What can hang from each mark
T: J N
U: N
K: N
B: D E
M: D
G: E M
S: D N
H: L Z
E: B G J
D: B S
J: E T
Z: B H
N: K T U

Each row was made from one small tree. Brackets hold a mark, then the marks that hang from it, in alphabetical order. Every link used is in the known rows. Write each row's tree.
Known rows
[E [B [D [S N]]] G [J T]]: [ 18  53  39  41   0 -37 -20 -27 -10  37  11 -12 -19 -44 -42 -14 -13  -8
 -12  -8 -11  24  11  -4 -19   7  -3 -15 -15 -23  27 -12]
[G [E [J [T N]]] M]: [-11  25  13  12 -23 -50 -27  -3 -18  25  20 -22 -28 -18 -52  -3 -10 -27
 -37 -23  -8   9  -6  23  -6  -4  15  -2 -13 -22  11 -19]
[K [N U]]: [ -1 -13  13  16  -6 -14  -3   7  -6   6   9  -7  -9 -25   0  -2   5  -5
 -31  -2  11  -2   7 -10   5 -38  -3 -11 -12 -46  20  -7]
[M [D B [S N]]]: [ -8  16  15   7  11  23 -18  19   5  15  -5 -17  14 -24  16  -7  13   1
 -20 -13   1  -1   2  -2 -12  -2   0  13 -33 -12  14  12]
[M [D [S N]]]: [ -8   9   4  11  25  33 -26  15  -2  14  -9 -17   5 -13  15 -14   2   3
 -19 -10   1  -1   2  -4 -12  -4   1   4 -33 -22  16   2]
[D B [S [N K T]]]: [ -3  17  31  15   1  -8   1   5  22  20   6 -18  12 -25  10   4   9  -9
 -26  -8   8  10  10  -9 -16  29   8 -28 -16  -6  11   4]
[G E [M [D [S N]]]]: [-23  16   6  12   9  11 -33  16  -8  25  -7 -39  -4 -23  -3 -12  11 -21
 -36 -34   1  10  -8  13 -18  -5  13   7 -30 -40  12  -7]
[Z [B [E [G M] J]] [H L]]: [ 11 -20  12  20 -23 -18  -2 -14 -37   3  12 -21  -9 -33 -49   6  32 -38
 -18 -25   0 -10  29   4   5  -8  20 -35  -3 -12 -32 -38]
[T N]: [ -1  -2   2  -1 -10 -18 -13  -1  -7   3  13  -3 -20 -11   1  -1 -21   2
 -25   1  -6  -7   1   3   9  -1   3  -4 -15   5  21  -2]
[Z [B D] [H L]]: [  9 -16   8  -5   4 -17   4 -27 -21 -34   7 -26  -3 -22   5   8  47 -24
 -14   2  -1 -10  24  15  26  -9  24 -37 -10  -4 -32 -31]
[H [Z [B D [E G]]]]: [ -5 -26  17  17   0 -13  -1 -19 -15  12   3 -24  -6 -35  -9  -6  33 -16
 -22 -16  12  -1  13  10   4 -21   3 -30  -2 -13   7 -28]
[S [D B] [N K U]]: [ -4  19  27  16 -13   1   5   7  17   7  37  -5   4 -53  17   0   4   5
 -44   0   1   1  16  -5  10 -31  -6 -14 -18 -16  23  16]
[T J N]: [ -5   5   0  -8 -19 -32 -19 -10  -9   5  17   3 -26  -6 -28   1 -27   6
 -34   3 -15 -15   5  -4  11   4   6  -4  -8   5  22  -5]
[N K [T [J E]]]: [-16   7  12  13 -19 -27 -12  -9   2  30  10  -6   8 -11 -31  -4   9  -7
 -52  17   4   4   3 -15 -13  37  -3 -47  -2  -9  19 -27]
[M [D [B [E G]] S]]: [-14  12  21  24  -2  31 -24   7  -4  41  -6 -20  10 -32   0  -5  20  -8
 -15 -28  10   5   3  -8 -31   3  -7  13 -25  11  19  -9]
[Z [B [E G J]]]: [  5 -13  20  27  -9  -1 -13  -4 -19  34  11  -8  -7 -30 -44  -5  13 -11
 -21 -21   9   4  13  -9 -11  -2  -3 -29  -5  -5   8 -28]
[K [N [T J] U]]: [ -4  -1  19  15 -20 -31   0  -1  -2   8  16  -4 -14 -21 -26  -4  -1  -4
 -41   3   6  -3  12 -27   1 -16  -2 -27   3 -45  15 -15]
[E B [G [M D]] [J [T N]]]: [  0  52  22  30 -37 -46 -28   5 -36  29  27   1 -32 -43 -52 -15 -28 -20
 -32 -13 -17   4   8  -3 -17   1  -9   9 -10 -12  28  -7]
[H L [Z [B E]]]: [  2 -32   2  -4   9  -1  12  -1 -18   4   4 -21  11 -10  -7   5  45 -23
 -25 -24  20 -23   9  16  21 -26  15 -35  -6 -21 -29 -24]
[G [M [D B [S N]]]]: [-11  17  12   9   1   6 -24  20  -5  14   2 -20   4 -40   9  -6  12 -19
 -23 -18  -1  -1   2   7 -13   0   8  19 -29 -25  12  10]
[S [D B] [N [T J] U]]: [  1  32  29  12 -21 -12   7  -4  18   4  43  -1  -7 -49 -12  -7  -2  12
 -40   1  -7  -3  15 -22  11 -21  -3 -17  -7 -23  13  13]
[J [E B [G M]]]: [ -1  17  15  28 -24 -33 -16  -5 -21  40  11 -10  -2 -46 -22 -10   5 -18
 -35  -1  -3  10 -10  -1 -15   7 -11 -12 -17 -30  27 -11]
[T J]: [ -4   3   0  -1 -13 -20 -24 -12  -7   9  14  -3 -12 -12 -29  -2   1   2
 -22   1  -8  -8   6  -8  -3   5   5  -4  -7  -7  18 -14]
[S [D [B [E J]]] N]: [ 10  20  24  25 -11   7 -11   0  12  28  24  -5   4 -51  -9  -6   5  11
 -24 -15  -5   1   7  -1  19 -13   2   4 -19 -19  19  10]
[U [N K [T [J [E G]]]]]: [-10   0   6  26 -28 -37 -19  -4 -12  38  -6  -1  14 -23 -40  -7   0  -2
 -40  11  -6  12   6  -7 -19  37  -2 -47  -6  16  28 -14]
[T J [N K U]]: [-17   5  11  -1 -26 -30  -9  -4  -2  13  26   5 -20 -15 -23   6 -32  -1
 -55   5  -4 -10  17 -14   1 -17  -1 -24  -1  10  29 -14]
[E [G M] [J [T N]]]: [  5  18  13  27 -33 -58 -24  -6 -35  20  25  -2 -40 -30 -69  -7 -27 -22
 -24  -6 -16   3  11   7 -14   6   1   0  -9 -13  17  -9]
[S [D [B E]] [N U]]: [  1  18  26  18  -8  18   4   4  23  25  31  -6   6 -57  17  -4   7  11
 -32 -15   3   0   8  -3  15 -47  -7  -5 -20 -23  20   9]
[J [E B] [T [N K]]]: [-10  39  20  11 -10 -39  -2  -2   7  34  19   4   7 -11  -2  -1  -7  -5
 -53  17  -1   2 -13  20   4   8  -8 -38 -21 -11  31 -14]
[B [D S] E]: [ -4   6  20  20  25  18 -27 -30  10  42  -8 -26   1 -34  17  -1  14  -9
  -8 -18  13  15   0   7 -10   3   8  -9 -17   3  20 -34]

Write each row's tree
[  1  36  30  19  13  -9 -15 -17  13  25   4 -17   2 -42  26  -2  -1  -8
 -25  -5   2  16   7   0  -4  11   6 -22 -16 -11  32 -12] : [E [B [D [S [N K]]]]]
[  4   0  22  38 -17 -13 -32 -28 -17  49  -2 -15 -17 -49 -39 -11   3  -8
 -15 -16   0  20  12 -10 -13   4  -6  -6  -5  -2  28 -35] : [B D [E G J]]
[ -5  10  24  20  15   9   0   1  19  22  10 -16   2 -21  10  -4  -9  -7
 -33  -6  13  10  15 -19 -20  -2   2 -45 -13 -19  13 -10] : [D [S [N K T U]]]
[ -4  20  18  14 -16 -32 -13  -2  -6  22  28   4 -17 -14 -37   0 -24  -8
 -39   3   0   0  13  -2  -5 -18  -2 -23  -8   0  21 -18] : [E [J [T [N K U]]]]
[-17   1   5   1 -21 -35 -16  -6  -6  26  10   4  -4  -5 -31   2 -19   4
 -62  19  -7  -8  -1   1   8  18  -2 -27 -13   1  28 -14] : [T [J E] [N K]]
[-11  35  29  26 -25 -44   5  -4  -2  42  26   4  -4 -25 -22  -6 -17  -7
 -60  13   0   9  -2   3 -13 -16 -24 -44 -17 -12  34 -15] : [J [E B G] [T [N K U]]]
[-17  11  19  11 -24 -21  -5  -7   6  19  26  -4  -7 -22 -23   0  -4 -10
 -47   4   8   2  21 -32 -19   1  -3 -45  10  -2  19 -28] : [N K [T J] U]
[-20   8  19  15 -21 -22  -3  -6   6  34  19  -4   8 -20 -28  -3   3  -7
 -61  15  11   5   8 -26 -18   2 -11 -54   1 -12  20 -30] : [N K [T [J E]] U]
[  3  15  17  27 -17 -21 -12  -7 -13  39   6  -7   5 -32 -18 -11   5  -2
 -32   4  -2  10 -11  -8 -14   5 -17 -19 -20 -19  29 -11] : [J [E B G]]
[ -8  15  23  15   8  -2  -4  -5  18  24  13 -13  -2 -17 -11  -2 -13  -5
 -39  -3   7   5  18 -23 -19   3   5 -45  -7 -19  15 -11] : [D [S [N K [T J] U]]]
[-14   5   4  -4 -25 -35 -17  -7  -6   9  19   4 -20  -7 -26   6 -26   1
 -47   7 -10 -11  12  -4   6  16   6 -17  -4  12  28 -11] : [T J [N K]]
[  3  43  34  25   6 -18 -25 -19   4  41   0 -32  -6 -36 -19 -10  -3  -7
 -27 -28  -3  26  -4  -3  -7  -2   9 -12 -17 -23  25 -18] : [G [E [B [D [S N]]] J]]
[ -7  12  16   7 -19 -17  -6 -10   3  15  25  -4 -13 -21 -25  -6  -5  -3
 -33   0   3  -1  13 -31 -14 -13  -4 -31   6  -9  12 -22] : [N [T J] U]
[  0  24  20  16   0 -20 -17 -19  -1  35   2 -12  11 -40  10  -9  15  -2
 -32  10   1  14 -15   4   3   2  -9 -18 -20 -18  30 -20] : [J [E [B D]]]
[  1   9  20  15  26   4 -15 -19   9  17   0 -22  -6 -37  17  -6  -3  -3
 -19  -4   4  13   9   0  -5 -22   4 -15 -23 -23  19 -10] : [B [D [S [N U]]]]
[ -3   8   8  23  -8 -28 -11  -8 -14  31   7  -8   1 -11 -37 -11  18  -5
 -29  14  -2   7  -9  14 -18   5 -14 -24 -26 -30  17 -15] : [J [E G] T]
[-21  26  21  17 -28 -49 -20   1 -11  32  28 -20 -23 -25 -47   0 -14 -32
 -54 -22   0  11   3  15 -14 -20   9 -19  -7 -19  17 -26] : [G [E [J [T [N K U]]]] M]
[ 14  -5  19   2  24  -9  12 -28  -7 -28   2 -33   1 -19   9   4  37 -23
 -15  -2   1  -3  26   8  20   6  29 -57 -12 -17 -39 -25] : [Z [B [D [S [N T]]]] [H L]]
[-17  25  21   6 -26 -35  -3  -6   4  38  26   9  -1 -23 -21   2 -29   2
 -71  13  -2  -6   0 -14   3 -15 -11 -36  -7   0  37 -16] : [T [J [E B]] [N K U]]
[ 16  41  32  26  12 -15 -25 -22   1  33   5 -14  -8 -46 -11  -8 -14  -3
 -14 -10  -5  18   6 -10  -1   3   6  -8 -15 -15  27 -11] : [E [B [D [S N]]] J]
[ 11  48  22  19 -11 -31 -19  -8  -5  28  26   2  -6 -25 -31  -6  -3  -7
 -14  -5  -4   6   1  -3  -7  -2  -1 -10  -9 -12  22 -17] : [E B [J T]]
[ -1   5  23  36   7  -4 -24 -21  -4  45  -8 -28 -15 -54  -6  -8   2 -20
 -17 -25   1  20   9   9 -15   5   6  -8 -18 -31  23 -20] : [B [D [S N]] [E [G M]]]
[-12  31  17  11 -23 -30 -22  -2  -6  27  16 -28 -10 -37  -6  -2  10 -27
 -32 -32  -1  13 -11  10 -11  -5  11  -2  -9 -26  21 -19] : [G [E B] M]
[  5 -24   5  -2   1   6   8 -12  -9  -9   7 -21  10 -11   1  10  47 -22
 -17 -16   8 -18  18  12  20 -16  22 -44  -9  -5 -33 -37] : [Z [B E] [H L]]
[ -3   6  16  41  -6  13 -36   8 -20  53  -6 -18 -10 -43 -40 -15  -8 -16
 -22 -33   0   9  10  -9 -25  -1  -2   4 -18 -28  20 -14] : [B [E [G [M [D [S N]]]] J]]
[  2  19  33  13   5   0   8   4  23  20  13 -16   7 -31  10  -1   3  -5
 -23 -12   8   8   9 -16 -16 -10   2 -22 -18 -15   6   7] : [D B [S [N T U]]]
[-19  -2  14  15 -33 -38  -7  -7 -13  34  18   3 -14 -19 -48  -1 -30   1
 -69  15  -5  -4   9 -15  -9 -10 -16 -35 -10  -1  32 -15] : [T [J [E G]] [N K U]]
[  4  11  17  35 -18 -15 -22 -10 -12  49  10  -6 -12 -24 -54  -9   4  -8
 -14 -18   0  10   8  -2 -21  -1  -7 -13  -9 -12  19 -29] : [B [E G [J T]]]
[-14   5  21  17 -15  -8  -1   0   9  18  23  -9  -2 -26   4  -2   2 -14
 -40   2  16   9  16 -25 -21  -5  -7 -45   4  -2  18 -27] : [N K T U]
[-15  26  32  29 -36 -33   1 -11   1  45  25  -1   2 -36 -37  -7  -6  -9
 -62   9   7  11  11 -38 -28   5 -19 -57   5 -11  29 -29] : [N K [T [J [E B G]]] U]
[  0  23  25  12 -25 -26 -11  -2   6  40  18   0  -2 -24 -27   4   1  -5
 -25 -15  -1   0   1  10   1  -4   1  -2 -12   8  17 -13] : [D [B [E [J [T N]]]]]
[  6  12  39  36  -7   5  -6   0   9  56   6 -15   3 -46 -32  -3  -5  -6
 -22 -32   7  13  14 -20 -25 -25  -5 -11 -18 -13  17  -3] : [D [B [E G J]] [S [N U]]]
[ -4  10  24  13   8  16 -13  -7  17  42   2 -20  15 -27  11   9  21 -11
  -9 -27  16   4  -3   3 -17   4   8   0 -21  12  13 -12] : [D [B E] S]
